Known rows, with every step that occurs
paved > nibo: -1.39	-0.40	-1.36	+1.09	-2.14	+3.33	-1.14	+0.56	+1.11	-1.19	+1.69	+1.84	-1.56	-0.78	-1.91	-0.81	+0.89	-0.28	-1.22	-1.28	-0.84	+1.23	-4.71
delo > lagipo > memid > vevof: +1.09	-0.57	+0.06	-0.04	+1.47	+3.11	+0.18	-2.02	-0.44	+1.84	-0.19	-0.70	+1.29	+0.12	-0.05	-1.94	-3.13	-1.79	-2.40	+1.09	+0.40	-1.22	-0.14
zado > vefug: -0.42	+0.71	-0.37	-0.66	-0.95	-0.34	-0.82	+2.97	+0.13	+0.17	+0.66	+1.07	-0.73	+1.48	-0.78	+1.06	+0.47	+0.81	-4.72	-0.66	+2.47	+1.23	-3.16
segiv > lagipo > memid > vevof > vefug > zado > doke: -0.76	+1.00	+1.33	+0.88	+1.72	-1.96	+0.47	-0.96	-0.20	-0.76	-2.59	-1.84	+0.27	+2.62	+2.35	+0.71	-0.22	+0.69	+0.72	+0.84	+0.49	-1.52	+4.89
vefug > lagipo > memid: -1.95	+0.57	-0.32	+1.60	-2.14	+1.57	-0.25	-0.16	-0.22	+1.13	+0.68	+0.78	-0.66	-1.14	-0.18	-1.70	-0.95	-1.00	-0.92	+1.99	+0.74	-0.16	-0.50
vefug > zado > doke: +1.36	+0.52	-1.27	+0.71	-0.53	-2.03	-0.03	+2.55	+0.09	+0.56	+0.21	-0.02	-1.66	+0.51	-1.08	+0.49	+2.89	+0.86	-1.08	+0.40	+0.39	+1.50	-0.39
nibo > memid > vevof > vefug > zado > doke > lagipo > segiv: +3.03	-1.45	+0.57	-2.07	+4.12	-0.34	-0.60	-1.26	-1.03	-0.45	-3.85	-4.11	+1.10	+0.52	+2.33	+1.95	-0.35	+0.62	+4.51	+0.97	-1.96	-1.58	+4.42
nibo > memid > vevof > doke: +1.42	-0.19	-1.01	-2.35	-0.10	+0.08	+0.12	-1.70	+0.64	-1.04	+2.88	-1.49	+0.43	-0.75	-1.15	-1.28	-0.68	-1.59	+0.20	+1.39	+0.89	-0.79	-1.76
segiv > lagipo > memid > vevof: -0.18	+0.20	+0.23	+0.12	+1.13	+1.79	+0.67	-2.11	+0.09	+0.60	+0.69	+0.98	+1.08	+0.20	+0.16	-1.85	-3.24	-1.75	-0.66	+2.16	+0.47	-1.20	-0.85
segiv > lagipo > memid: -1.94	+0.20	-1.29	+0.60	-1.20	+1.22	+0.32	-0.26	+0.12	-0.72	+1.20	+4.09	-0.40	-0.12	+0.05	-1.90	-1.35	-1.11	-0.51	+3.22	+0.95	-0.82	-0.83
memid > zado > doke: +1.80	-0.25	-0.87	-0.08	-1.25	-2.44	+0.46	+1.87	-0.16	-0.09	+2.74	+1.96	-0.37	-1.16	-1.72	-0.30	+2.32	+0.68	-0.47	-2.23	-0.68	+0.70	-2.83
delo > kopev: +1.32	-0.27	-1.39	+0.34	-0.61	+1.71	-0.26	+1.34	+1.36	+0.63	-0.83	+2.33	-0.91	-2.56	-3.17	-1.18	+1.59	-0.54	-3.41	+2.80	+1.11	+1.20	-4.16
paved > nibo > memid > lagipo: -1.95	-1.73	-1.10	+0.45	-1.52	+3.73	+0.24	-1.79	+2.00	-1.52	+1.14	+2.18	-1.51	-2.35	-1.30	-1.36	-0.69	-1.34	+1.27	-2.21	-2.09	-1.84	-2.37
memid > vevof > vefug: +0.25	+1.03	+0.92	-0.18	+0.99	-0.72	-1.05	+0.47	+0.11	+0.70	+0.25	-2.18	+1.08	-1.06	-0.71	+0.89	-1.24	+0.86	-2.76	-1.62	+1.26	-0.13	-3.37
segiv > lagipo > memid > zado: -1.36	-0.66	-0.69	+1.05	-1.61	-0.15	+1.69	-0.11	-0.33	+0.61	+2.22	+4.30	+0.36	-1.58	+0.64	-1.10	-1.50	-0.24	+0.60	-0.43	-1.58	-1.01	-1.30
memid > vevof > doke: +1.70	+0.88	+0.11	-1.16	+1.15	-1.50	+0.82	-0.79	+0.86	-0.82	+1.73	-1.52	+0.52	-1.14	-2.34	-0.88	+0.81	-0.86	-1.05	+0.22	+1.22	+1.54	-2.44
vefug > zado: +0.50	+0.28	-1.32	+1.28	-0.95	-0.74	+0.34	+2.56	-0.01	+2.68	+0.62	+0.01	-1.14	-1.40	-0.73	+1.04	+0.78	+1.05	-1.98	-0.45	-0.38	+1.67	-2.91
zado > doke: +1.14	+0.63	-1.47	-0.54	-0.86	-0.91	-0.94	+1.80	+0.27	-1.40	+1.77	+1.80	-1.16	+0.31	-2.34	-1.06	+2.45	-0.26	-1.63	+1.44	+1.77	+0.97	-2.37
nibo > memid > vevof > vefug > lagipo > segiv: +0.85	-0.51	+0.69	-1.15	+2.21	+1.63	+0.14	-2.61	-0.30	+0.08	-2.25	-3.44	+1.32	-1.51	+1.01	+0.93	-1.93	-0.67	+1.58	+1.31	-0.70	-1.90	-0.52
lagipo > memid > vevof > vefug: -0.97	+0.44	+0.66	+0.28	-0.51	+0.65	-2.50	-0.61	-0.72	+0.56	+1.15	-1.76	+1.64	-0.33	+1.92	-0.06	-3.11	+0.32	-1.89	-0.51	+1.76	-1.80	-2.70
delo > lagipo: +0.56	+0.03	-1.22	+0.01	+0.57	+1.32	+1.07	+0.79	+0.37	+0.57	-0.58	+2.01	-0.87	-0.89	-2.76	-1.05	+0.65	-0.54	-3.19	+1.14	+0.45	+0.92	-0.88
doke > zado > vefug: +0.00	+0.11	-0.60	-1.25	-1.56	+0.53	-1.27	+2.98	-0.24	+2.14	+1.65	+1.47	+0.19	+1.62	-0.37	+2.76	-0.04	+2.00	-2.39	-1.61	+1.31	+1.52	-1.87
segiv > lagipo > memid > vevof > doke: -0.54	+0.67	+0.25	-0.70	+1.31	-0.55	+1.82	-2.74	+0.78	-2.13	+0.87	+0.72	+0.69	+0.35	-0.21	-2.19	-0.89	-1.96	+0.95	+2.79	+1.04	-0.23	+1.49
zado > doke > lagipo > memid > nibo: -1.23	-0.73	+0.44	+0.76	-0.75	+0.98	-2.24	-1.34	+0.03	-2.77	+0.05	+0.93	-0.47	+1.45	+0.73	-1.53	+0.32	-0.96	+3.22	-0.66	-0.76	-0.65	+0.47

Rows
+2.17	+0.02	+1.86	-2.26	+3.30	-0.34	+2.11	-1.45	+0.19	+0.38	-2.39	-3.21	+1.65	+1.25	-0.11	+2.83	+1.30	+0.24	+1.96	-0.44	-0.21	+2.74	+2.60 -> memid > vevof > doke > zado > vefug > lagipo > segiv
+0.49	-0.82	-1.16	+0.34	-2.79	-0.92	-0.89	+0.97	-1.00	-0.22	+3.62	+2.46	+0.14	-0.48	+0.87	-1.31	+0.45	+0.10	+0.38	-1.12	-0.26	-1.05	-2.08 -> lagipo > memid > zado > doke
-0.99	-0.37	+0.55	-0.36	-2.12	-0.27	+1.51	+1.21	-0.23	+1.66	+0.50	-0.13	-0.68	+0.26	+0.16	+1.22	-0.52	+0.52	-1.51	-2.68	-1.19	-0.87	+0.72 -> nibo > memid > zado > vefug > lagipo
+1.56	+0.31	-0.27	+0.24	+1.36	-1.69	+0.33	+2.04	-0.05	+0.53	-1.90	-0.30	-1.45	+0.23	-1.58	+0.32	+2.51	+0.88	+1.17	+0.51	-1.04	+1.83	+3.78 -> vefug > zado > doke > lagipo
+0.30	-0.27	-0.46	+0.63	-0.18	-0.35	-1.00	+1.06	-0.91	+0.49	-0.91	+0.24	-0.82	+0.90	+1.03	-0.66	+0.67	+0.33	+2.04	+1.57	-0.57	+0.15	+4.44 -> vefug > zado > doke > lagipo > memid
+3.50	-0.73	+0.64	-2.47	+4.84	-0.41	+1.46	-2.11	+0.15	-1.61	-1.72	-1.55	+1.79	-2.11	-1.39	-0.52	+0.59	-1.29	+3.32	+1.60	-1.06	+2.06	+0.23 -> memid > vevof > doke > lagipo > segiv
+1.36	+1.22	+1.10	+0.45	+1.69	-2.96	-0.51	+1.12	-0.03	+0.54	-1.69	-4.09	+0.13	+1.15	+0.23	+1.99	+1.36	+1.80	-1.23	-1.79	+0.64	+0.36	+0.94 -> memid > vevof > vefug > zado > doke
-0.47	+0.37	+2.10	-0.26	-0.18	+2.45	-0.50	-0.71	-0.66	+3.86	-0.22	-2.74	+1.68	+2.50	+1.48	+1.66	-3.14	+0.36	-0.83	-1.34	+0.45	-0.05	+2.38 -> doke > zado > vefug > lagipo > memid > vevof
-3.07	+0.44	+1.08	+2.26	-2.68	-1.38	+0.20	+0.35	-0.75	+1.15	+0.19	+0.17	+0.23	-2.35	+1.60	+0.61	-0.75	+1.39	+0.11	-2.69	-1.10	-1.17	+0.54 -> vevof > vefug > lagipo > memid > zado
+1.32	+0.17	-0.01	-0.83	+0.37	-1.55	-1.21	+0.11	-0.30	+0.30	-0.37	-4.01	-0.13	+1.46	+1.40	+1.58	-0.10	+1.07	+0.05	-0.49	+0.31	-2.03	+1.78 -> nibo > memid > vevof > vefug > zado > doke
+1.38	+0.41	-0.41	-0.90	+1.02	-0.66	-0.62	+1.21	+0.10	-1.44	-0.28	+1.58	-0.89	-0.01	-2.88	-1.33	+2.05	-0.22	+0.59	+1.43	+0.42	+1.23	+1.88 -> zado > doke > lagipo
-2.42	-0.69	-0.74	+1.72	-2.98	+1.87	-2.17	-0.78	+0.18	-0.65	+2.44	+1.28	-0.22	-0.06	+1.57	-0.76	-1.44	-0.78	+0.06	-1.52	-0.15	-0.84	-6.34 -> lagipo > memid > nibo
-0.35	+1.17	-0.44	+0.85	-0.61	-3.44	-0.97	+2.97	+0.01	-0.67	-1.21	-0.88	-1.60	+0.80	+0.14	+1.96	+3.25	+2.46	-1.15	-0.71	+1.05	+0.72	+0.99 -> vevof > vefug > zado > doke
-3.72	+1.27	+0.54	+1.76	-2.27	+0.07	-1.24	+0.14	-0.26	-0.15	-0.78	-0.11	-0.48	-0.91	+1.02	-0.34	-0.56	+0.58	-1.03	+0.99	+1.39	-0.97	+1.03 -> vevof > vefug > lagipo > memid
+3.23	-1.04	-0.76	-0.61	+3.21	-0.82	+0.60	+1.11	-0.70	-0.28	-3.18	-0.11	-0.41	-0.48	-0.15	+0.87	+2.71	+0.44	+3.43	+1.72	-1.91	+2.02	+2.28 -> vefug > zado > doke > lagipo > segiv
-0.50	-0.39	-0.69	+0.48	-1.24	-1.35	+1.34	-0.16	-0.35	-1.50	+1.89	+4.28	-0.18	+0.34	+0.38	-1.63	+0.67	-0.46	+1.53	+0.37	-0.83	-1.18	+1.26 -> segiv > lagipo > memid > zado > doke
-0.78	-0.41	-0.69	+0.06	-0.91	+1.99	-1.62	+0.22	-0.70	+0.61	+0.97	+1.96	+0.19	-1.26	+0.06	-1.77	-1.94	-0.57	+0.59	+1.79	+0.09	-0.34	+0.04 -> doke > lagipo > memid
-0.72	+0.44	+1.18	-2.14	+0.85	-0.13	+1.11	-1.55	+0.28	-0.68	+0.36	+0.34	+1.50	+3.55	+1.39	+1.12	-1.17	+0.12	+1.05	+0.52	+1.35	+0.24	+4.36 -> segiv > lagipo > memid > vevof > doke > zado > vefug
-0.20	+0.96	+0.56	+0.40	+1.16	-3.30	-0.51	+2.38	-0.12	-0.82	-3.27	-1.09	-1.21	+0.48	-0.32	+1.75	+2.84	+2.43	+1.04	-0.57	-0.29	+1.04	+5.26 -> vevof > vefug > zado > doke > lagipo
+0.17	-1.41	-0.82	-0.61	-1.09	+5.44	-1.39	-2.26	+0.82	-0.13	+2.47	-1.25	-0.19	-0.09	-0.59	-1.25	-2.49	-1.59	+0.02	-1.17	-1.58	-1.55	-3.99 -> paved > nibo > memid > vevof
-3.93	+0.32	+1.60	+0.64	-2.67	-0.16	-0.15	-1.32	+0.75	-1.41	-0.25	-0.78	-0.42	+3.12	+2.02	+2.06	+1.26	+0.62	+2.50	-2.74	-0.05	+1.05	+2.61 -> vevof > doke > zado > vefug > lagipo > memid > nibo
+2.07	-0.29	+1.10	+0.24	+2.15	+0.25	-0.65	-0.80	-0.97	+1.80	-1.40	-2.95	+0.74	+1.23	+1.14	-0.67	-1.27	-0.32	+2.01	+0.46	-1.05	-0.27	+4.45 -> vefug > zado > doke > lagipo > memid > vevof
+1.03	+0.48	+1.81	+0.11	+3.39	+0.07	+0.86	-1.48	-0.06	+0.34	-3.43	-3.46	+1.46	-1.93	-0.14	+1.31	-0.43	-0.03	+0.23	+0.07	-0.36	+0.49	-1.27 -> memid > vevof > vefug > lagipo > segiv
-3.34	-0.29	-0.22	+1.85	-1.47	+1.38	+0.09	-1.90	+0.92	-1.98	+0.66	+3.07	-0.62	+0.74	+1.07	-1.10	-1.19	-1.24	+1.25	+0.02	-0.70	-1.01	-3.01 -> segiv > lagipo > memid > nibo
-0.25	-0.94	-1.30	-0.56	-0.73	+0.65	+0.74	-0.36	+1.05	+0.35	+1.49	+2.12	-0.62	-3.14	-1.47	-1.06	-1.31	-1.10	-0.11	-0.34	-0.22	-1.98	-2.48 -> nibo > memid > lagipo
+0.88	-0.72	+1.12	+0.08	+1.05	-0.93	+2.48	+1.34	-0.51	+1.18	-2.13	-0.02	+0.50	-0.93	+0.45	+2.29	+1.14	+0.75	-0.58	-2.71	-1.75	+1.64	-1.56 -> memid > zado > vefug > lagipo > segiv
-0.44	-0.02	+0.26	+1.44	-2.11	-1.02	+0.76	-0.12	-0.65	+0.25	+1.26	+0.96	-0.37	-0.63	+0.10	-1.48	+1.06	-0.37	+1.11	-0.79	-1.04	-0.54	+1.60 -> vefug > lagipo > memid > zado > doke
+0.50	+0.20	+1.09	+0.77	+1.99	-0.60	-0.17	-0.88	-0.72	+0.37	-3.52	-3.46	+0.33	+2.54	+2.17	+0.52	-0.14	+0.68	-0.99	-0.15	+0.45	-1.46	+5.69 -> delo > lagipo > memid > vevof > vefug > zado > doke
+0.39	+0.11	+0.29	-1.89	+0.98	-0.92	+1.69	+0.29	+0.25	-0.89	-2.01	-0.10	+0.10	+0.94	-0.21	+2.88	+3.16	+0.91	+2.07	+0.63	+0.26	+3.16	+2.55 -> vevof > doke > zado > vefug > lagipo > segiv
-2.08	-0.33	+0.37	+0.28	-1.37	-0.84	+1.46	+1.13	-0.36	+0.15	+0.69	+3.49	+0.31	+1.48	+2.00	+0.50	-1.25	+0.56	-1.56	-1.68	-0.26	-0.84	+0.27 -> segiv > lagipo > memid > zado > vefug
+0.44	+0.26	-0.14	-0.77	-0.32	-0.09	-0.45	-1.74	+0.09	-0.89	+2.57	-1.08	+1.10	-0.44	+0.35	-1.82	-1.13	-1.45	-0.33	+1.31	+1.62	-0.14	-1.85 -> lagipo > memid > vevof > doke
